Known rows, with every step that occurs:
tusit ganepu: [  9  12  29   4  -5   1 -12 -12   1  -9  -4  -9   5   2  42 -14  -3  -9
   5   8   1 -18 -54  13  31   9   9   5  13  14]
debug ganepu takod pese: [  2   7  14   1  -6   6  -7  -6 -32 -12 -15   7  27  -9   2 -18   6 -24
  13  12   6  -4 -21 -26  10 -17  27 -27   0  -4]
ganepu takod siko guvise: [ -8 -11 -20 -21 -18   8  23  -8   0  10   6   3 -21  -8 -11  -4 -10  14
 -26  30  30   8  14  29  -4  36  -2 -14  -4   0]
nubor pese binu: [  3   4   9   0 -13  -1  12   3 -13  -9  22   5  -5  -5  17  -7  -9  -4
  -3 -17 -19  22   0 -40   1  -3   4 -20  -4  10]
debug ganepu: [ 13  17  13  -7 -23  11 -19 -18  -9 -14   2  -6  11   1  45   6  -1 -29
 -11  -3  -3 -16 -53  23  13 -14  16 -12   2  15]
siko takod pese: [  2 -15  -6  11   4   9   4  18 -14  -3 -13   0   4   6 -28 -28   8 -28
  -8 -36 -14  13  -3 -19  -2 -10  -5 -18   5  -3]
siko takod: [  1  -3  -8 -10  -8  18  -7  10  -8  -6  -1  -2   0   5  -4 -20   7 -27
 -27 -22   3 -11 -39  13 -12   8 -17 -11   3 -10]
nubor pese: [ 11   2  14   2   0  20   3  -7  -4  -5  -3 -10   1  13   7   1   0 -20
  -2 -27 -18  23 -11 -50  30  -6  -8 -23  19   7]
tusit ganepu debug pese: [  5   5  41  10  -8 -19  -5  -2 -23   4  -4  -3  -2  12 -22 -25  -1 -14
  40  29   7  -4  16 -27  22  -7  13   5   5   2]
takod siko nubor pese: [ -4  -3 -24  17  -2  27  25   2  48  -2   1 -17 -16  17   1  11 -25  10
 -13 -37 -19  31  -1 -14  19   4  -9  14  18  40]
takod pese: [ 10  -7   7   7   3   1  -7  -1  -4  -4  -8  -8   0  18  -6 -11   1 -21
   7 -10 -20  26   1 -24  20 -27  11 -27  14  12]
surur pese: [  9   8   6  13   3  11  -1 -14  -7  -7  -4  -7   4  21  -1 -25  -9 -24
   5 -35 -26  14  -6 -47   9 -17   2 -21  12  -3]
nubor siko tusit ganepu takod: [ -4  16  21  -2  41  18 -19   7  -2  -4 -21  -6   7 -11  36  -5  14  24
  -6  45  15 -22 -41  18   0  44  -4  33  -8 -13]
nubor siko tusit ganepu debug pese surur: [ 13  20  36  31  38 -18 -12  -1 -18  12 -10   2 -11 -11 -21  15  12  27
  37  58  14  17  33   8   5   4  24  35  -3 -11]
guvise siko tusit ganepu takod pese binu: [-20  -4  10  14  22 -38 -12  49 -12 -11   1  20   8 -16  40 -37  -5  38
   0  28  13  -5   2   3 -28  37  25  21 -23 -13]
ganepu takod siko nubor: [-19  -1 -38 -11 -16  24  -5   0  40  -7   2  -6 -11  10 -10  -7 -27  18
 -19  16  19  -5 -34  24 -15  16   1   6   4  16]
tusit ganepu debug pese takod siko nubor: [-18  -7   1   3  10  -6  13  15  28  14 -11   5   4 -11 -57  -8 -20  19
  39  17  -1  -4  40  -5  -8  -1  -3  36   3  11]
guvise siko: [ -3  -1 -17 -19 -30  10 -40   7  20  -6  12  -6 -11  26  42   3 -13  -4
 -29 -28  -1  -6 -12  26  -9  26   4  -4   4   0]
surur pese takod ganepu: [  5   3   5   4   6  -5  10 -18 -13   3   5   6  21  -3  24   1  14 -15
  23 -33 -27 -17  13 -41   0 -36 -10 -17   3 -21]
nubor siko tusit: [  8   7  -4  -4  32  19 -26   6  17  -2 -10 -14 -16  16  28  24   9   6
 -25  10 -11   8 -22  28  -7  13 -14  15  -6   3]
debug pese takod siko tusit: [ -8 -14 -18  -7  49   5 -10  32   0   4 -31  16  17 -15 -22  16  22   9
 -11  -2 -18  19  33 -36 -20   4 -32  -3 -19 -10]
tusit siko nubor pese surur: [  9  12 -23  18  -6  11  31 -12  32  -5   1 -11  -9   4 -39  11 -59   8
   7 -29 -12  46  11  14  16  -1  10  22  25  12]
surur pese binu: [  3   8   3  11 -10  -9   5  -5 -17 -10  22   9  -1   3  11 -31 -19  -5
   5 -22 -25  13   4 -37 -18 -16  15 -22  -9  -1]
siko tusit: [  9   2  11  -4  33  -6 -24  11   3  -9 -10 -10  -6  17   9   3   7 -12
 -22  27  -5   6 -49  17   3 -12 -13  -7   2   5]
takod ganepu debug pese surur: [ 19  13  24  22 -36 -36  -1 -31 -34  10  30   2 -17   4 -11  18  14  -2
  42  40  26   2  35   1   5 -52  27 -17   1  -9]
binu pese: [ 10  -7  10  -6  -5  -5  -5  -4 -16   2  -6   4   8  15 -27  16  14  -6
 -13 -35  -7  14  -7 -49  29  11   9 -27   4   2]
surur pese takod: [ -1   2   2 -12  25  14  -4  -6  -9   3 -15  11  29  -3 -27 -17  -2 -22
  15 -31 -34   6  12 -59  -6 -21 -13 -28   9 -27]
pese surur: [ 18  19   8   1 -14   5 -26 -26  -5  -6   9   3  -4  -2   3  14   1  -4
   0  21  10  13 -39  24  10 -20  21 -29  18  -4]
debug pese: [  9   3   1   0 -13  12  -7   3 -16  -4  -5   2   3  17   1  -4   0 -19
  -1 -25 -11  13  -5 -52  10  -5  -2 -23  -3   0]

Rows:
[ -3  -3 -15  -8  16  -6 -43  30  21  -8  -2  -9 -11  26  36   9   1   5
 -40  -4   0   1 -23  36 -17  23  -9   8  -1  -2] | guvise siko tusit
[  1  -2  18  -2   6 -26   3 -23 -20  14  12   2   6   6 -24  -8   9 -19
  48  12 -12 -17  48 -23  -8 -57  -3 -15   7 -25] | surur pese takod ganepu debug
[-10   9 -20  10 -14  31  25  -3  20 -10  -5  -5  12 -12   6   4 -25   7
  -7 -19   4   3 -20 -18   6  13  10  14   6  24] | debug ganepu takod siko nubor pese
[ 20   6  13   6  -7 -11  -5 -21 -21   4  -1  14   9  -4 -37  29  12  10
  -3 -13   7  27  -6 -33  30   0  28 -37  14 -10] | binu pese surur
[-21 -14 -25 -14   0   4   3  15  31  15  -6   7  -4   6 -75   3 -17   7
  23  10  -7  15  58 -11 -30 -18 -12  12  -1   5] | ganepu debug pese takod siko nubor
[ -6  -2   9  25  76  -9   4  17   8   0 -34  10  26 -25  -5 -16   6  16
  10  -1 -27   3  18 -27   3   9 -16  20  -2  -6] | surur pese takod siko tusit ganepu
[ -4  -5  14  -6   1 -14  29 -10  18  14  17 -10  -4   7 -24  17  -7  -4
  41  12 -11  -5  19 -13   2 -54 -16  11  20   1] | siko nubor pese takod ganepu debug
[ -2   0 -15 -15 -27   6  26 -16 -11   3   5   6  -3 -24  20   4  -6   7
 -25  27  33  -8   1  44   0  32  15  -6 -11   6] | debug ganepu takod siko guvise
[ 10   8  -2  23 -33  -4   9 -16 -33  19  26   6 -21  -7 -17  21  28  10
  25  -3  23  -7  61  19 -25 -10  13  14 -17 -28] | nubor siko takod ganepu debug pese surur
[ -2 -14 -11  -4 -35 -28  11  -8 -12   5  19 -15 -26  13 -24 -17 -19 -19
   6   3  27 -28  47  87 -21  -6  -7  30 -11 -11] | tusit siko takod ganepu debug
[ -4 -17  14   4  66 -23   4  25   1   8 -40  20  31 -29 -28  25  33  33
  -9  -5  -9   3  17 -27  22  37 -12  16  -9  -2] | binu pese takod siko tusit ganepu
[-13  13 -29  -4 -26  23   0  -6  25 -13   0  -4   5  -9  18   1 -24   9
 -17   8  20 -20 -48  39 -11  10  15  14  -4  24] | debug ganepu takod siko nubor
[-11  -6 -13  -9  29   5 -30  14   1  -9 -15   0  -5  -2  -2  -6  13  15
 -26  52  23  -1 -22  20 -14  20 -12  -7 -11  -3] | ganepu takod siko tusit
[ 12   5   9  24 -34 -28  12 -10 -48  10  26   9 -12  -8 -28   1  27  -7
  29  16  31  -9  34   6 -18 -37  14  -8  -7 -26] | siko takod ganepu debug pese surur
[-15  -6 -36 -20   3  24  -5   6  56   1  -5   2   1  -4 -14  15 -22  11
 -13  -9 -14   2 -11  31 -20  -1 -18   8   7  15] | pese takod siko nubor
[  1   1  -3  -1   4   8  35  -5  26   3   8  -6  10   0  23  26  -2  -1
  14 -31 -25  -6 -17 -30  10 -33 -21   9  16   9] | siko nubor pese takod ganepu
[-10 -10 -23 -28   4  20 -24  -1  20   3 -11   8   8 -15  -9  13   2   2
 -13  -2  -8  -2  11  16 -12   7 -16 -16   0  -2] | pese takod siko
[  7 -10  16 -15  -4 -20   8 -13 -20  11   0  14  25  -9   0  41  37   2
   2 -34  -8 -16  11 -41  18 -11  -7 -22  -6 -16] | binu pese takod ganepu
[  2  -6 -14   5  31  -1 -23  12  21  -6 -11 -11 -16  10  17  11   8   8
 -30  22  -1  13 -16  35   0   2 -12   2  -6  19] | takod siko tusit
[ -4  -7 -30   2 -47  -1 -11  12   6  -5  30  -3 -13  15  67   6  13  -1
 -36 -53  14 -41 -12  51 -25  25 -11  16 -12 -12] | guvise siko takod ganepu
[ -2   1 -22 -10 -12  43 -11   3   5   3   0  -6  -9   2   8   2   8  -9
 -32 -37  -4 -11  -8  29 -24  34 -16  11  -8 -12] | nubor siko takod
[  9   1  22  -4 -34 -31 -11 -29  -9   4  30 -17 -27  26  22   6  11 -16
  22  42  21 -25   2  48   7 -45   9  -6   6   7] | takod ganepu debug
[  0  -2 -26   5  -3  17  37   2  39  -5  -7 -23 -11  25 -27  -3 -64  -6
  -5 -52 -25  34   9  -1  18  10 -12  31  17  23] | tusit siko nubor pese
[ -4  -6 -19  -4   0   1  50  -4  34   2   1 -11   6   0  -2  24 -37   3
  10 -51 -26   2  26   4   4 -11 -25  36   7   5] | tusit siko nubor pese takod ganepu
[-14   7  12  -4  25  -5 -35  30   1 -11 -10   2   8   0  43 -22   3  21
 -18  33  27 -28 -45  23 -10  55  -1  27  -5 -20] | guvise siko tusit ganepu takod
[  2 -17  25 -23  -6 -43  -1 -17 -26  21   7  11  11  -1 -49  33  35  -2
  27  12   6 -17  51 -21  11 -31   1 -19  -1 -20] | binu pese takod ganepu debug
[ -7  -6   9  -2  59  -9 -17  19  20  -2 -29   7  14 -29  17   3  13  21
  -6  34  -5 -12 -17  30   4  15 -20  22  -4   5] | pese takod siko tusit ganepu
[  6   2  47  20  39 -34  -9  20 -24   2 -17  -5  -3  11 -25 -21  10  -6
  30  52   7   2   6 -22  14 -10   2  20  -2   0] | siko tusit ganepu debug pese
[ -2 -21 -13 -17  19  13  50   0  10  22  -9   9  -2 -22 -27  21   1   9
 -13 -20 -15  37  64 -26  15  22 -23 -15   9  -1] | nubor pese takod siko guvise
[-22   7  -4  18 -10   4  42  11  21  -9  14   7  -1 -27  18 -24 -31  46
   6   9   9   0 -13 -17  -4  39  13  32  -6  25] | tusit ganepu takod siko nubor pese binu
[ -6   9  12  -2 -25 -14  -2   3 -40 -16   9  20  21 -27  18 -25  -5  -7
  12  22   6  -5 -12 -15 -20 -16  39 -25 -23  -1] | debug ganepu takod pese binu
[  5 -12 -20  -8 -19   0  29 -12  20  11  11  -7 -33   4  11  11  -9   8
 -32   9   8  20  20  45  11  25   0  -7   3  23] | takod siko guvise
[  1  19  12 -20 -22  17 -24 -16 -28 -16  -3   3  23 -11  24 -12   3 -23
  -4  25  22 -28 -54   7   1   1  15 -20  -4  -8] | debug ganepu takod
[  6  -2  -5   6 -28  -1   7  -4 -14  -5  19  -7  -9   6  42  -1  22 -19
 -18 -23  11 -35 -38  32  -7  -8 -12  -1  -7  -5] | siko takod ganepu
[  1  -6   4   6 -13 -19   0   7 -10  -7  14   9  -8   1   8 -17  -8  -3
   8   0 -20  22   7 -15  -8 -24  23 -27  -8  14] | takod pese binu
[  2  -4  -3  12 -29   1  12  -1 -25  18  20  -6 -23  10  -6   7  25  -6
  14 -23  11 -21  66   8 -25   0  -9  24 -23 -18] | nubor siko takod ganepu debug pese
[-11   4   7  -1  -7  12 -13 -10   1  -8  -8   2   5 -17  24 -22  -1  17
  -2  29  29 -25 -25  17  16  38   7   7  -1   6] | tusit ganepu takod siko
